What can hang from each mark
H: N
Z: W
B: E M N
M: B V
N: B H
S: B
V: Z
W: Z
E: B

Known rows, with every way that one mark hangs from another
S[B[M]]: [  7.1 -15.9  45.0  36.0  13.9  17.9 -31.8 -12.5  22.6 -19.3  -5.7  24.8
  14.0  20.3  34.6   6.4  23.1   4.6  26.4]
N[B[E M[V[Z[W]]]] H]: [-41.5  -7.0  63.5  24.6   5.7   7.9 -22.6 -50.6  49.4 -16.8 -34.5  -0.3
  32.6  -4.2  33.4   0.3  -4.7 -18.2  -2.4]
V[Z]: [  6.4  12.3  36.5  28.9  -3.7  20.2 -24.9 -13.2  26.1 -24.4 -19.6  71.9
  28.1  10.0   7.0  35.3  -0.8   2.6  40.1]
N[B[E M[V[Z]]] H]: [-28.8 -12.8  61.8  36.4  12.9  11.2 -17.3 -45.1  54.8   6.3 -42.5  10.7
  34.1  -9.5  20.7  -3.7  -5.9 -17.3 -11.1]
H[N[B[E M[V]]]]: [ -3.5 -35.1  61.7  35.0   7.0  11.8  -5.4 -46.7  44.2 -35.7 -24.3 -10.8
  41.4  12.6  15.0  -7.4  16.2   8.8 -14.3]
Z[W]: [ -2.0  12.1  39.9  13.6  -6.1  14.5 -30.5 -24.1   8.1 -55.1  -2.6  40.3
  22.4  30.3  31.5  29.2   7.9  16.6  28.8]
S[B[E M[V] N[H]]]: [-27.3 -34.1  61.8  39.1  35.0  -5.6 -18.0 -40.1  51.5  10.8 -26.4 -17.5
  30.1  -7.3  40.0  -9.9   3.9  -0.8 -11.1]
M[B[E N] V[Z[W]]]: [-24.2  21.1  44.4  15.9   7.4  -4.3 -21.2 -29.9  58.1 -15.0 -10.2  13.5
  52.9 -25.4  18.9   6.0 -23.1   4.8  16.3]
S[B[N]]: [ 13.9  -1.7  41.7  37.3  32.2   6.5 -25.8 -16.4  16.8 -38.9 -22.5  30.1
  26.2   8.8  25.8  17.1  11.9  17.0  42.3]
S[B[E M[V[Z]] N[H]]]: [-33.2 -22.5  60.4  38.7  36.7  -1.6 -18.3 -35.4  61.7  15.1 -38.1   3.1
  35.5 -18.9  25.6   4.0   0.5 -13.1   7.9]
V[Z[W]]: [ -5.1  25.2  37.0  16.5  -8.5  16.7 -33.6 -21.9  17.0 -50.4 -13.4  64.4
  27.5  17.8  22.4  39.8   4.0   1.7  45.2]
N[B]: [ 18.0   7.4  46.2  31.9   4.9  19.3 -22.6 -22.1  14.3 -42.9 -24.6  39.4
  23.9  15.2  18.8  10.7   5.2  12.4  16.4]
B[E M[V[Z]] N[H]]: [-32.7 -21.6  58.3  30.0  16.0  -1.9 -13.3 -47.9  55.2  24.5 -32.6  11.5
  41.9 -30.5  25.4   4.8  -3.6 -12.8  -6.0]
W[Z]: [ 22.6  -3.8  23.4  39.8   3.5   9.4 -18.5 -14.6  18.8 -11.5 -13.5  46.7
  20.3  33.4   4.9  24.8  -2.3   8.3  12.7]
H[N[B[E M[V[Z]]]]]: [ -8.1 -19.4  58.5  34.6   7.0  14.1  -8.5 -43.6  54.4 -34.4 -30.0   8.7
  46.5   1.9   3.0   6.3   9.0  -6.0   4.0]
M[B V]: [ 18.8 -17.3  46.6  22.7 -10.9   3.4 -31.4  -7.2  34.3   0.9   0.9  26.1
  42.2  20.6   5.6  -9.1 -19.6  20.7   7.8]
B[N[H]]: [ -2.0 -18.0  47.2  27.0  23.1   1.9  -9.8 -41.2  18.0 -14.2 -39.1  43.6
  26.2  -4.9  31.2  12.1   9.2   8.2  11.1]
H[N]: [ 19.4 -22.7  44.7  26.5  -1.9  10.1 -11.8 -31.4  18.0 -55.1 -24.5  50.2
  35.6  40.3   8.4  26.0  24.9  22.0  28.6]
M[B[E N[H]] V[Z[W]]]: [-35.1   1.5  53.7  17.5  14.5 -13.5 -14.1 -45.8  57.9  -2.7 -32.0  18.2
  51.6 -29.1  25.3   0.0 -18.9  -7.7   9.5]
E[B[N]]: [ 12.7  -6.0  35.4  41.7  16.3  -9.5 -16.0 -30.6   6.3 -29.1 -13.7  52.7
  17.3 -12.4  32.7   8.1  11.8  28.3  28.6]

Rows
[ -9.1 -57.0  58.1  36.8  16.5 -17.9 -23.0 -43.4  21.3  16.7 -15.9  19.9
  22.2 -18.7  35.2 -20.9   4.1  15.4  -0.1] -> E[B[M[V] N[H]]]
[ 13.9  -2.8  46.6  22.0 -10.0   6.5 -36.0  -5.6  46.0   7.4  -5.6  44.6
  49.3   8.2  -7.1   0.7 -22.4   8.2  30.6] -> M[B V[Z]]
[-15.1 -17.6  55.4  39.4  28.0   2.6 -21.6 -28.5  45.7   2.3  -5.5 -21.2
  32.8  -4.3  33.7   2.0   4.4  11.1  -0.6] -> S[B[E M[V] N]]
[-13.1 -14.2  45.1  24.4 -14.3  -2.1 -43.4 -21.7  19.9 -17.1   8.7  41.1
  26.1   5.2  26.6   7.5  -4.4  12.9  32.2] -> E[B[M[V[Z[W]]]]]
[  3.5 -18.5  43.8  25.1  23.8  -7.6  -7.6 -37.1  31.4   0.8 -39.6  39.5
  35.9 -19.1  29.5 -16.6   6.3   1.1  12.3] -> M[B[N[H]]]
[-30.4  16.4  55.0  26.7   0.6  16.4 -27.1 -38.9  49.0 -26.8 -13.2  -1.3
  34.9  -6.7  27.0  11.0  -5.2  -5.4   5.5] -> N[B[E M[V[Z[W]]]]]
[  3.5 -37.4  56.2  19.3  16.4 -10.8 -20.9 -29.1  35.0  14.0 -26.5  18.3
  46.8  -8.4  15.8 -20.1 -15.6  10.0   5.3] -> M[B[N[H]] V]
[  3.8  -3.2  48.6  37.8  14.6  12.3   1.4 -47.7  34.3 -66.9 -40.9  26.5
  33.0  15.8  18.2  16.3  21.8   9.7   5.2] -> H[N[B[E]]]
[ -5.3  14.9  31.9  32.2  17.0  -0.9  -1.3 -32.1  44.0  -4.6 -21.7  23.4
  37.0 -27.4  35.8   0.5  -0.4   6.3  -1.1] -> M[B[E N]]
[  4.8 -17.5  44.4  38.1  32.8   9.1 -19.6 -22.6  22.5 -14.1 -12.6  17.9
  21.9  -4.5  37.3   3.1  24.9   7.0  28.2] -> S[B[M N]]
[-47.6  -9.2  60.6  17.5  15.0  -3.2 -15.9 -54.4  50.1   0.2 -26.6   2.6
  40.6 -30.4  37.7   8.0  -2.1 -15.9  -0.4] -> B[E M[V[Z[W]]] N[H]]
[ -4.9  -1.5  44.4  28.1   7.7  -3.8 -12.4 -31.4  54.5   7.1  -7.2   1.8
  47.2 -18.2  19.7  -9.8 -19.7  18.0  -8.0] -> M[B[E N] V]
[-16.4 -19.3  52.2  28.1  16.9 -12.4  -9.0 -40.8  56.9  19.6 -32.3   2.2
  45.0 -20.9  24.4 -18.3 -15.4   5.3 -16.4] -> M[B[E N[H]] V]
[ 11.2 -34.3  63.9  30.4   4.4  15.2 -18.1 -35.7  34.7 -36.6 -31.5  25.7
  47.5  12.6  -5.0  -0.5  11.3   0.4  26.6] -> H[N[B[M[V[Z]]]]]
[  6.0 -30.1  58.1  33.3  29.0   5.8 -30.9 -18.6  27.1  -1.9  -3.5  -7.5
  34.8   6.4  23.3  -5.8   6.1  15.9  21.2] -> S[B[M[V] N]]
[-24.1  -8.9  52.4  29.4  19.7  -9.9  -9.6 -37.2  67.1  21.7 -41.2  24.5
  51.1 -34.5  13.9  -5.9 -21.1  -7.8   2.6] -> M[B[E N[H]] V[Z]]
[-14.1  -7.5  49.3  11.4 -13.1  13.5 -39.9 -21.5  31.9 -13.8   4.8  23.1
  38.0  12.6  18.4  16.1  -6.0   3.3  27.3] -> B[M[V[Z[W]]]]
[-11.1 -39.4  45.1  40.7  24.9 -15.0  -7.9 -45.4  13.6   5.0 -27.6  45.2
  12.6 -24.6  51.6 -12.4  23.8   6.3   6.9] -> E[B[M N[H]]]
[ -9.8   9.4  43.0  27.7  -7.4   6.7 -26.7 -13.3  64.2  13.9 -11.1  31.0
  50.4  -5.4   3.3   7.6 -27.8   3.4   6.1] -> M[B[E] V[Z]]
[-15.0   4.3  44.1  45.4  37.5   7.0 -10.6 -31.5  39.1  -7.0 -18.6   4.7
  22.4 -13.8  47.0  10.7  23.3   1.4   6.6] -> S[B[E M N]]
[ -1.9 -26.9  54.4  34.0  17.1  14.9 -15.3 -44.6  20.5 -10.4 -38.9  29.7
  16.6   1.5  40.0  -9.3  19.1 -10.1  -1.8] -> N[B[M] H]
